Each row was made from one path, in order. Every step used is in the known rows, and no mark comes twice. Write each row's path.
Known rows:
mefo/gasasop: [ 3.89 -1.96 -0.49 -3.28 -0.11  0.97 -1.28  0.89  0.19 -1.49  1.60 -1.71
 -2.02 -1.67  0.83  6.03 -1.37 -0.10 -0.60 -1.55  2.67  2.64  1.60]
zeka/gasasop: [ 1.54 -2.05 -3.03 -1.07  0.27 -0.96  0.18  2.79  0.72 -3.83 -0.42 -1.90
 -0.31 -2.38 -1.02  0.87 -1.76  0.50  2.23  0.84 -1.02  0.05  0.24]
vado/vizev/zeka/dazo: [ 2.09 -4.25  0.00  1.86  0.18 -2.35 -2.20  0.68 -1.16 -3.60 -4.16 -1.63
  1.21  1.66 -2.62  0.12  0.60 -1.67 -0.92  3.06 -1.03  1.45  2.10]
vado/vizev/zeka/gasasop: [ 2.42 -3.31 -2.26  0.40  0.03 -1.57 -0.51  1.85  0.98 -4.01 -3.79 -0.22
  0.63  0.69 -1.37  1.89 -1.90 -2.85 -0.21  3.47 -2.45  1.30  0.18]
bena/dazo/mefo/gasasop/zeka/vizev: [-0.28 -0.31  1.42 -0.63 -1.37  4.29 -5.48 -1.21  4.48  1.81  1.14  6.06
  0.81  2.14  6.33  0.19 -2.29 -2.71 -1.47 -0.57  0.23  2.06 -5.90]
nidib/vizev/zeka/gasasop/mefo/dazo: [-4.74  3.03  1.27 -2.11 -4.67  0.95  0.37  0.15 -0.42  2.42 -1.41  0.17
  1.76  2.11 -0.04 -5.18 -3.74  0.54 -2.27 -0.56 -1.31 -1.01  0.43]
vado/vizev/nidib/gasasop/zeka: [ 3.80 -0.85 -2.29  3.20  1.90 -1.95  1.45 -0.61 -0.85 -0.94 -2.04  0.54
 -0.42 -3.31  0.68  4.54  2.81 -2.68  2.08  2.06  2.12 -0.31  2.14]
dazo/mefo: [ 0.43 -2.46  0.68 -0.33  2.08  1.25  2.27  2.56  3.86 -1.63  1.78  1.32
 -1.10 -3.57 -1.10  1.17  1.00  1.35 -0.87 -0.34  2.08 -1.91 -2.64]
nidib/gasasop/mefo/dazo/zeka: [-2.52  1.52 -1.39 -0.27 -2.05  0.17 -0.58 -1.43 -0.31  3.00  1.77 -0.38
  1.61  1.07  3.89  1.33 -4.42  2.63  1.00  0.71  0.30  2.87  1.61]
vizev/nidib/gasasop/mefo: [ 2.40  4.61 -1.20  0.32  2.66 -1.32  3.67 -1.18 -2.17  0.34  1.53 -0.37
  0.40  0.14 -2.15 -1.59  3.73  1.53  1.34 -2.24  2.13 -4.07 -0.10]
vizev/zeka/gasasop: [ 0.78 -0.22 -0.59 -1.11 -0.20 -1.64  0.60  3.58  4.11 -3.37 -1.68 -1.07
 -0.11  0.28 -2.35  2.77 -4.44 -1.18  0.64  0.39 -3.57 -0.48 -1.01]
vizev/nidib/gasasop/zeka/dazo/bena: [-1.36  3.42 -3.51  1.21 -0.14 -0.10  1.86 -1.55  0.23  0.29  1.11  1.74
  0.06  0.82  0.08  2.17  2.21 -4.94  4.70  0.37 -3.58  2.74  3.37]
nidib/vizev/zeka/gasasop: [-1.83  1.56 -0.54 -1.39 -2.37 -0.96  1.37  3.48  2.15 -1.31 -1.51 -0.75
 -1.27 -0.01 -2.63  1.57 -0.77 -2.18  0.90  0.00 -2.63 -1.64 -0.56]
vado/vizev: [ 4.57 -5.94 -1.36  0.77  2.08  0.11 -1.12  1.37 -2.73 -4.15 -1.69 -1.31
 -1.75 -3.75 -2.01  2.83  2.37  0.39 -0.57  1.08  4.15  0.40  1.46]
gasasop/mefo: [ 0.24 -0.56  1.94 -0.43  1.94  0.89  0.49  1.88 -0.79 -3.02 -0.89 -1.37
 -1.27 -2.41 -2.22 -0.79  0.55  2.17 -1.53 -0.56  3.52 -3.78 -0.64]
gasasop/nidib/vizev: [-1.51  0.41  2.59 -1.38  1.49  1.33  2.58  1.54 -1.28  1.68  0.87 -2.14
 -5.96 -6.50 -3.48  1.47  5.22  3.43 -0.92 -2.01  3.35 -3.79  1.29]
vado/vizev/zeka: [ 3.92 -4.09  1.03  0.71  1.79 -0.78 -1.01  2.51  0.46 -3.53 -2.96 -0.57
 -1.47 -1.16 -3.49  4.57 -0.01 -1.51 -2.27  0.87  1.90  0.06  0.39]
bena/dazo/zeka: [-0.36 -0.67 -0.14  1.89  1.76 -0.83 -3.09  1.15  3.14  0.34 -1.02  0.74
 -2.80 -0.65 -0.27  3.39 -1.24  0.52  1.87 -1.75  1.14  2.83 -3.48]
vado/vizev/nidib/gasasop/zeka/dazo/bena: [ 0.55  0.30 -5.32  2.45  0.05  0.31  1.10 -2.97 -3.30 -0.13 -1.12  2.72
  1.06  1.40  0.69  1.34  4.87 -6.44  4.39  3.28 -2.48  4.42  4.46]
zeka/gasasop/mefo/dazo: [-1.16 -0.61 -1.17 -2.16 -1.67  0.97 -0.49 -0.86 -1.77 -0.16 -0.10 -1.08
  2.80 -0.13  1.63 -5.61 -4.95  3.21 -0.87  0.21 -0.17  0.64  1.30]
zeka/dazo/mefo: [-1.33 -3.00 -0.20  0.32  0.63 -0.67  0.96  1.02  2.13 -1.86  0.86  0.02
  1.47 -0.90 -0.17 -3.61  1.46  1.40  0.17  1.38 -1.01 -0.43 -0.99]
zeka/vizev/nidib/gasasop/mefo: [ 3.29  4.01  0.71  1.13  0.98 -0.93  1.26 -1.90 -5.17 -0.24  2.78 -1.18
  1.85  2.88 -0.51 -3.70  3.92 -0.06  0.43 -2.44  1.50 -5.34 -1.15]

Write each row's path:
[-2.06 -3.35  1.55  2.01 -0.07 -1.62 -1.42  2.32  2.35 -3.68 -3.03 -1.89
 -0.77 -3.24  0.56  1.17 -2.47 -0.61  1.48  2.53 -0.56 -0.68  1.88] | gasasop/zeka/dazo
[ 0.70 -0.56 -1.85 -0.01  3.55  2.02 -1.20  0.99  4.46  0.22  0.96  4.05
 -0.83 -1.53 -1.52 -2.02  1.76  3.41  0.17 -2.43  1.45  0.29 -5.53] | bena/dazo/mefo
[-1.19 -1.80  1.61 -1.74 -1.00  1.36  0.76 -4.22  2.26  3.66 -1.15  3.00
  1.89  3.01  2.90 -1.61  1.67 -1.36 -4.14  4.57 -3.30  3.79  0.36] | vado/vizev/zeka/dazo/mefo/gasasop/nidib
[-0.13 -1.58 -0.54 -0.74 -2.46  0.52 -1.40 -1.66 -1.63  0.23 -3.67  0.81
  4.23  2.95  1.24 -5.06 -4.97  0.01 -3.20  2.67 -1.32  2.12  0.95] | vado/vizev/zeka/gasasop/mefo/dazo
[ 2.71  1.46  1.25  2.47 -2.64 -2.67 -0.41 -3.13 -3.65  4.63  5.13 -2.49
  1.33  2.94  4.21  1.39 -2.11 -0.50  1.08 -3.15  0.43  1.99  1.54] | mefo/dazo/zeka/vizev/nidib/gasasop
[-0.26  4.53  2.47  2.99 -0.55 -2.25  1.75 -2.45 -3.43  1.62  2.85 -0.69
  1.30  4.79  2.67 -1.19  1.92 -3.06  1.14 -0.64  0.11 -3.75 -2.34] | dazo/zeka/vizev/nidib/gasasop/mefo
[-5.05  1.26  1.00 -3.18 -2.13  2.58  2.47 -3.58  0.09  5.69  2.54  1.65
 -0.82 -0.60  2.87 -3.41  5.41  1.32 -1.65  1.18 -1.48  1.14  1.13] | zeka/dazo/mefo/gasasop/nidib/vizev
[-4.62  2.32 -2.03  0.76 -0.12 -0.36 -2.32 -0.68  2.29  0.45 -3.05  2.73
  0.87  3.28  1.91 -4.22 -2.55 -0.53  2.43  1.49 -2.88  1.39 -4.91] | bena/dazo/zeka/gasasop/mefo
[-4.31  1.95  3.87 -0.46 -0.24 -1.01  1.41  0.61  0.31  2.21 -1.41 -1.91
 -2.82 -0.68 -3.75 -1.48  3.07  1.43 -1.38 -0.18 -1.88 -2.90  1.57] | gasasop/nidib/vizev/zeka/dazo
[ 2.41  3.69 -0.96 -0.62  0.77 -0.87  2.16 -3.19 -3.70  3.68  2.94 -1.09
  2.18  0.24 -0.23 -3.35  0.35  4.20 -0.15 -3.78  2.51 -0.72  2.29] | vizev/nidib/gasasop/mefo/dazo
[ 0.41 -1.33  2.28 -1.26  0.15  1.78 -0.82 -0.16 -1.93  0.53  0.35 -1.56
  0.51 -1.96 -0.21 -2.75 -3.02  4.74 -2.94 -2.23  3.88 -0.70  1.55] | gasasop/mefo/dazo
[-2.37  2.54  4.72 -0.87  0.96  0.70  2.81  2.30  2.24  2.38 -0.62 -0.92
 -5.50 -3.63 -4.92  3.36  2.58  1.73 -2.64 -2.08  0.93 -4.12  0.05] | gasasop/nidib/vizev/zeka
[-0.36  6.15  0.08  3.22  0.58 -1.49 -2.07 -3.79 -2.92  3.48  1.47  2.26
  1.58  6.63  2.10 -4.30  2.74 -1.28  2.19 -2.78 -0.61 -1.55 -5.28] | bena/dazo/zeka/vizev/nidib/gasasop/mefo
[ 0.64 -3.20  4.12  2.41 -1.36 -1.16 -1.85  2.06 -0.57 -2.07  1.53 -2.30
 -2.10  0.41  1.79  3.74 -1.93 -2.73 -0.15 -0.22  1.41 -0.90 -1.86] | dazo/zeka/vizev
[ 1.73 -0.86 -0.91  1.20 -0.57  0.55 -3.35  2.99  0.58 -3.34  0.90 -0.78
 -0.51 -1.42  2.15  5.16 -2.07 -1.68  2.53  1.16  0.08 -1.79 -0.11] | nidib/gasasop/zeka/vizev
[-2.83  1.08  3.32 -2.94 -0.99  0.93  1.80 -2.38  5.48  4.08  0.98  2.36
  0.84  2.87  2.03 -0.62 -1.00  0.22 -3.61  1.67 -4.78  2.08 -0.70] | vizev/zeka/dazo/mefo/gasasop/nidib
[-0.33 -1.84 -2.55 -1.44  0.21  2.16 -0.66  0.87 -2.16 -2.56  1.35 -0.61
 -0.94  0.34 -2.57  0.91  2.36 -2.16  2.32 -0.47 -1.45  3.48  3.04] | zeka/dazo/bena
[ 1.13  1.23 -3.36 -2.23 -0.14  1.59 -1.20 -0.74 -2.47  1.18  2.01 -0.85
  2.10 -0.57  0.73 -1.29 -2.18  5.68  0.30 -1.43  1.77  1.11  2.63] | nidib/gasasop/mefo/dazo
